Known rows, with every way that one mark hangs from another:
patet{ruki{pusa{zinupul} taval}}: [-0.539, -2.401, -3.312,  0.365, -3.582,  0.066, -0.695,  0.620,  2.168,
 -1.863,  0.966, -0.263, -0.266, -1.552,  4.392,  3.622, -6.573, -2.106,
  2.380, -1.371,  1.686]
ruki{patet{muli} pusa taval}: [ 0.884, -0.138, -1.360, -0.089,  1.722,  3.331, -0.931,  0.325, -0.028,
 -1.629,  2.092,  0.230,  1.315, -3.038,  3.736,  0.500, -0.105, -1.734,
 -0.046, -4.234,  1.539]
taval{muli ruki{patet pusa}}: [ 2.106,  2.886, -2.757,  0.570, -0.006,  2.751, -0.366,  2.326,  0.155,
 -3.677,  5.374,  3.726,  1.313, -4.098,  1.907, -0.424,  0.589, -0.032,
 -0.090, -5.718,  2.305]
patet{ruki{pusa taval{muli{zinupul}}}}: [ 0.024,  0.790, -5.347,  0.457, -1.738, -0.686, -1.216,  0.917,  1.355,
 -1.643,  4.657,  1.289,  0.374, -2.595,  5.292,  1.119, -4.044,  1.772,
  2.221, -1.768,  3.950]
patet{muli ruki}: [-0.357,  0.131, -1.239,  0.482,  2.317, -1.606, -0.331, -0.448, -0.007,
 -0.089,  0.980, -1.122,  1.968, -0.431,  1.694,  0.023, -0.670, -3.513,
  1.382, -0.406,  2.565]
pusa{zinupul}: [-0.341, -0.562,  0.675,  0.036, -0.132,  1.592,  0.709, -0.193,  1.410,
 -0.711,  1.071, -0.732, -0.922,  0.853, -0.742,  1.271, -1.901, -1.189,
  0.192, -0.078,  1.250]
neven{muli{taval}}: [-0.076, -1.039, -1.086, -0.497,  1.417, -2.124, -0.488, -1.706,  0.064,
  2.332, -0.288, -1.544,  1.415,  0.205,  3.400,  0.976, -2.232, -2.941,
  1.013, -3.247,  1.952]
taval{muli{zinupul} ruki{patet pusa}}: [ 1.227,  3.511, -3.278,  0.368,  0.236,  5.174, -0.031,  1.815,  0.677,
 -3.795,  6.648,  3.410,  0.108, -4.653,  1.537, -0.437,  1.818,  2.971,
  0.074, -6.062,  3.203]
muli{taval{ruki} zinupul}: [-0.700, -3.214, -3.485,  0.328,  0.304,  2.408,  0.211, -0.733,  0.844,
 -0.296, -0.332,  0.635, -0.164, -3.006,  4.436,  2.144,  2.408,  2.215,
 -0.313, -1.692,  1.991]
patet{ruki{taval{muli}}}: [ 0.588, -0.144, -4.667,  0.930,  0.001, -3.158, -1.522,  0.513,  0.268,
 -0.808,  3.682,  0.944,  1.668, -1.144,  4.769,  0.473, -3.042, -0.977,
  1.207,  1.359,  3.869]
ruki{patet{muli} pusa{zinupul} taval}: [ 0.519, -1.018, -0.681, -0.077,  1.495,  5.153, -0.319,  0.103,  1.641,
 -2.434,  3.168, -0.531,  0.415, -2.338,  3.019,  1.831, -1.896, -3.020,
  0.141, -4.202,  2.519]
ruki{patet{muli} taval}: [ 0.800, -0.594, -1.025,  0.425,  3.693,  3.218, -1.182, -0.546, -0.121,
 -0.728,  2.579, -0.640,  1.376, -2.233,  2.783, -0.022,  1.940, -1.831,
 -1.156, -1.264,  2.043]
neven{muli{zinupul}}: [-0.388,  2.464,  0.390, -0.298,  1.145,  1.537,  0.254, -1.519,  0.175,
  1.281,  2.452, -1.925, -1.152,  0.249, -0.769, -0.906, -0.162,  0.494,
  0.478, -2.627,  2.058]
ruki{taval}: [ 0.080, -1.943, -1.594,  0.257, -0.458,  0.121, -0.572,  0.055,  0.207,
  0.034, -0.518,  0.000, -0.349, -0.962,  2.957,  0.932, -0.277,  0.275,
 -0.489,  1.753,  0.471]
patet{muli ruki{taval}}: [-0.179, -1.864, -2.782,  0.757,  1.944, -1.477, -1.184, -0.570,  0.212,
  0.104,  0.629, -1.227,  1.878, -1.452,  4.746,  0.828, -1.136, -3.068,
  0.985,  1.130,  3.089]
muli{taval}: [-0.362, -2.948, -1.980, -0.298,  0.523, -1.189, -0.162, -0.909,  0.345,
  0.945, -1.385, -0.265,  1.318, -0.346,  3.863,  2.004, -1.021, -0.801,
  0.385, -1.110,  0.798]
muli{taval{ruki} zinupul{pusa}}: [-2.604, -4.012, -2.400, -0.010,  1.151,  3.734,  0.114, -0.019,  1.079,
 -1.056,  0.448,  0.451, -2.569, -3.018,  4.133,  1.225,  1.491,  1.028,
 -0.138, -3.123,  2.624]
ruki{taval{muli}}: [ 0.799, -0.062, -2.419,  0.358,  1.099, -1.326, -0.613,  0.879,  0.166,
 -0.440,  2.948,  1.330,  0.717, -0.679,  3.582, -0.284, -1.080,  0.349,
 -0.465,  1.620,  3.158]
taval{ruki{patet}}: [ 1.192,  0.453, -1.539,  0.955,  0.261,  4.182, -0.407,  0.499, -0.269,
 -2.389,  2.431,  1.401,  0.270, -3.640,  0.405,  0.089,  3.153, -0.110,
 -1.314, -2.876,  0.187]

Rows:
[ 0.493, -1.167, -1.828, -0.584,  2.766,  2.027, -0.499, -0.484,  0.135,
 -0.751,  1.225, -0.006,  3.036, -2.417,  4.632,  1.557, -0.505, -3.035,
  0.911, -6.901,  1.756] | ruki{patet{muli{taval}} pusa}
[-0.520, -0.334, -1.844,  0.375, -3.272, -0.170, -0.038,  0.493,  1.882,
 -1.919,  1.333, -0.169,  0.056, -0.703,  1.431,  2.639, -5.964, -2.440,
  2.778, -3.114,  1.062] | patet{ruki{pusa{zinupul}}}
[ 1.556,  2.258, -2.206,  0.456, -0.320,  4.453,  0.461,  2.059,  1.384,
 -4.512,  6.434,  3.040,  0.344, -3.289,  1.186,  0.962, -1.253, -0.958,
  0.082, -5.997,  3.523] | taval{muli ruki{patet pusa{zinupul}}}
[ 0.060,  0.640, -2.916,  0.240,  1.195,  1.096, -0.234,  0.309,  0.842,
 -0.627,  4.111,  0.719, -0.497, -1.113,  3.213, -0.281,  0.194,  3.253,
 -0.412,  1.178,  4.100] | ruki{taval{muli{zinupul}}}
[ 0.398,  1.828, -2.545,  0.752,  1.269,  2.301,  0.531,  0.915,  0.688,
 -1.779,  4.376,  2.185, -0.502, -2.486,  1.157, -1.040,  2.653,  2.833,
 -0.641, -0.687,  4.111] | taval{muli{zinupul} ruki}
[-0.002, -2.035, -1.804, -0.439, -1.076,  1.072,  0.610, -0.474,  1.916,
 -0.529,  0.317, -0.014,  0.046, -1.912,  4.489,  3.267, -4.183, -3.958,
  1.427, -6.491,  2.875] | neven{muli{taval{ruki{pusa{zinupul}}}}}
[ 0.135, -1.772, -1.237, -0.497,  2.395,  3.665,  0.155, -0.692,  1.679,
 -1.574,  2.289, -0.750,  2.095, -1.772,  3.832,  2.731, -2.403, -4.072,
  1.007, -7.088,  2.822] | ruki{patet{muli{taval}} pusa{zinupul}}
[ 0.881,  0.122, -4.961,  0.458, -1.907, -2.965, -1.527,  1.354,  0.632,
 -1.647,  3.266,  1.812,  1.566, -2.099,  5.784,  1.178, -5.074, -1.101,
  2.236, -1.447,  3.277] | patet{ruki{pusa taval{muli}}}
[-2.161, -0.360, -3.981,  0.548,  1.228,  0.549, -1.335,  0.699,  0.688,
 -1.886,  5.735,  0.075, -1.939, -1.716,  4.310, -0.515, -2.957,  0.737,
  1.124, -0.641,  5.290] | patet{ruki{taval{muli{zinupul{pusa}}}}}
[-0.934,  0.658, -1.693,  0.587,  2.504,  0.736, -0.021, -1.169,  0.492,
 -0.045,  2.202, -1.621,  0.872, -0.915,  1.111, -0.258,  0.487, -0.593,
  1.592, -0.791,  3.246] | patet{muli{zinupul} ruki}
[-0.016,  0.449, -1.437,  0.033,  0.578, -1.399, -0.304,  0.176,  0.454,
 -0.716,  0.527, -0.379,  1.763, -1.220,  2.507,  0.576, -2.566, -3.496,
  2.674, -3.203,  2.078] | patet{muli ruki{pusa}}
[-0.841, -0.466, -1.587, -0.738,  1.638,  0.126,  0.035, -2.283,  0.554,
  2.386,  1.018, -2.087,  0.226, -0.211,  3.161,  0.712, -1.107, -0.153,
  1.065, -3.806,  2.707] | neven{muli{taval zinupul}}
[-0.165,  0.342, -5.064,  0.968,  0.370, -0.830, -1.129,  0.092,  0.816,
 -0.895,  4.870,  0.382,  0.552, -1.805,  4.632,  0.413, -1.982,  1.940,
  1.139,  0.814,  4.785] | patet{ruki{taval{muli{zinupul}}}}
[ 0.828,  1.665, -3.467,  0.620,  2.108,  3.755, -1.108,  0.161,  0.410,
 -1.746,  6.828,  0.973,  0.174, -2.512,  2.739, -0.541,  1.153,  3.112,
 -0.864, -1.595,  3.656] | ruki{patet taval{muli{zinupul}}}
[-2.335, -2.054, -0.663, -0.276,  5.723,  5.437, -0.431, -1.454,  0.319,
 -0.818,  3.813, -1.749, -0.396, -2.147,  3.196, -0.033,  1.914, -1.070,
 -0.174, -6.085,  3.788] | ruki{patet{muli{taval zinupul{pusa}}}}
[-1.921,  1.542, -0.191, -0.288,  2.646,  2.340,  0.263,  0.820,  0.571,
 -1.492,  5.369,  0.590, -2.323, -0.401,  0.223, -2.167, -0.386,  1.749,
  0.019, -2.097,  4.539] | taval{muli{zinupul{pusa}}}
[ 0.375,  1.098,  0.817, -0.234,  1.894,  4.760,  0.633,  0.099,  1.220,
 -2.573,  3.606, -0.373,  0.852, -1.319,  0.029,  0.910, -1.565, -3.173,
  0.542, -5.877,  2.202] | ruki{patet{muli} pusa{zinupul}}
[-2.709, -3.692, -1.286, -0.101,  4.521,  4.161,  0.395, -0.552,  0.868,
 -0.773,  0.608, -0.453, -1.549, -2.983,  4.558,  0.426,  2.672, -1.094,
 -0.395, -3.473,  4.621] | patet{muli{taval{ruki} zinupul{pusa}}}
[ 0.743, -2.393, -3.552,  0.698,  0.672,  2.813, -0.719, -0.362,  0.049,
 -1.566,  1.134,  1.311,  1.642, -3.995,  4.308,  2.146,  2.301, -0.784,
 -0.814, -3.961,  0.890] | muli{taval{ruki{patet}}}
[ 0.978,  2.090, -3.776,  0.137,  0.234,  3.939, -0.957,  1.008,  0.777,
 -2.569,  6.542,  2.013,  0.101, -3.317,  3.554,  0.127, -0.767,  3.158,
  0.166, -4.296,  3.064] | ruki{patet pusa taval{muli{zinupul}}}
[ 0.819,  1.634,  0.284, -0.150,  2.259,  3.153, -0.257,  0.523, -0.198,
 -1.628,  2.570,  0.292,  1.643, -2.142,  0.842, -0.305,  0.464, -2.116,
  0.496, -5.773,  0.920] | ruki{patet{muli} pusa}
[ 0.821,  0.522, -0.279,  0.563,  1.522,  6.348,  0.645,  0.695,  1.489,
 -3.713,  3.351,  0.929,  0.388, -3.546,  0.808,  1.229,  0.589, -3.224,
 -0.127, -6.141,  2.661] | taval{ruki{patet{muli} pusa{zinupul}}}
[ 1.167, -0.157, -3.023, -0.211, -0.212,  2.168, -0.640, -0.271,  0.141,
 -0.949,  2.003,  0.836,  1.596, -4.185,  4.775,  1.931, -1.095, -2.985,
  0.839, -9.057,  1.294] | neven{muli{taval{ruki{patet pusa}}}}
[-2.397, -2.038, -1.451, -0.425,  2.134,  2.990,  0.129, -1.135,  0.519,
 -0.040,  1.489, -1.256, -2.365, -2.486,  3.763,  0.377,  0.259, -1.119,
  0.367, -5.414,  3.855] | neven{muli{taval{ruki} zinupul{pusa}}}
[ 0.285, -1.515, -1.434,  0.045,  4.580,  1.724, -0.650, -1.332, -0.251,
  0.160,  1.686, -0.901,  2.961, -1.781,  3.762,  0.822,  1.472, -3.022,
 -0.321, -4.062,  2.466] | ruki{patet{muli{taval}}}
[-1.703, -2.735, -2.644,  0.418,  1.901,  6.772, -0.597, -0.477,  0.574,
 -2.332,  3.139,  0.571, -1.680, -4.417,  3.783,  1.062,  2.535,  1.084,
 -0.758, -5.761,  2.362] | muli{taval{ruki{patet}} zinupul{pusa}}
[-0.676, -2.463, -2.858, -0.049,  1.680,  2.985,  0.532, -0.274,  1.186,
 -0.804, -0.403,  0.833,  0.694, -3.809,  5.443,  2.012,  1.723,  0.037,
  0.876, -4.730,  3.353] | patet{muli{taval{ruki{pusa}} zinupul}}
[-0.608, -1.124, -2.779, -0.074,  1.287,  1.667,  0.143, -1.545,  0.617,
  1.026,  0.739, -0.851, -0.082, -2.387,  3.960,  1.058,  1.125, -0.242,
  0.166, -4.064,  3.218] | neven{muli{taval{ruki} zinupul}}
[ 0.531, -0.351, -2.124, -0.013, -0.998,  0.478,  0.141,  1.402,  2.133,
 -2.138,  3.585,  1.465, -0.262, -0.788,  3.797,  1.565, -4.967, -0.827,
  0.915, -1.259,  3.841] | ruki{pusa{zinupul} taval{muli}}
[-0.240, -3.236, -2.070,  0.404,  3.407,  0.502,  0.227, -0.500,  0.329,
  0.041, -1.266,  0.308,  2.004, -2.412,  5.110,  1.442,  2.420, -2.878,
 -0.319, -1.542,  3.119] | patet{muli{taval{ruki}}}
[ 0.855,  1.119, -1.758,  0.283, -0.986,  1.718,  0.894,  2.210,  1.951,
 -3.462,  3.786,  2.905, -0.241, -2.114,  1.640,  0.983, -2.498, -0.948,
  0.607, -3.225,  3.847] | taval{muli ruki{pusa{zinupul}}}
[ 0.259,  0.132, -1.729,  0.027,  1.993,  5.685, -0.492, -0.159,  0.716,
 -1.589,  3.490, -0.119,  0.196, -3.464,  3.590,  0.363,  1.302,  0.954,
  0.058, -4.583,  2.329] | ruki{patet{muli{zinupul}} pusa taval}
[-1.053,  0.743, -2.173,  0.198,  3.108,  5.208, -1.235,  0.702,  0.397,
 -2.676,  7.634,  0.657, -2.071, -2.643,  2.602, -1.555,  0.257,  2.000,
 -0.798, -3.176,  4.491] | ruki{patet taval{muli{zinupul{pusa}}}}
[ 0.303, -0.037, -3.119,  0.247,  1.926,  4.375, -0.501, -1.904,  0.268,
 -0.182,  3.429, -0.632,  0.507, -3.766,  3.524,  1.094,  2.075, -0.127,
 -0.254, -6.747,  2.907] | neven{muli{taval{ruki{patet}} zinupul}}
[-0.508, -0.266, -0.897,  0.209,  0.127,  0.241,  0.312,  0.120,  1.779,
 -1.612,  1.679, -1.035,  1.137, -0.644,  1.704,  1.930, -4.594, -4.599,
  2.666, -3.377,  3.177] | patet{muli ruki{pusa{zinupul}}}
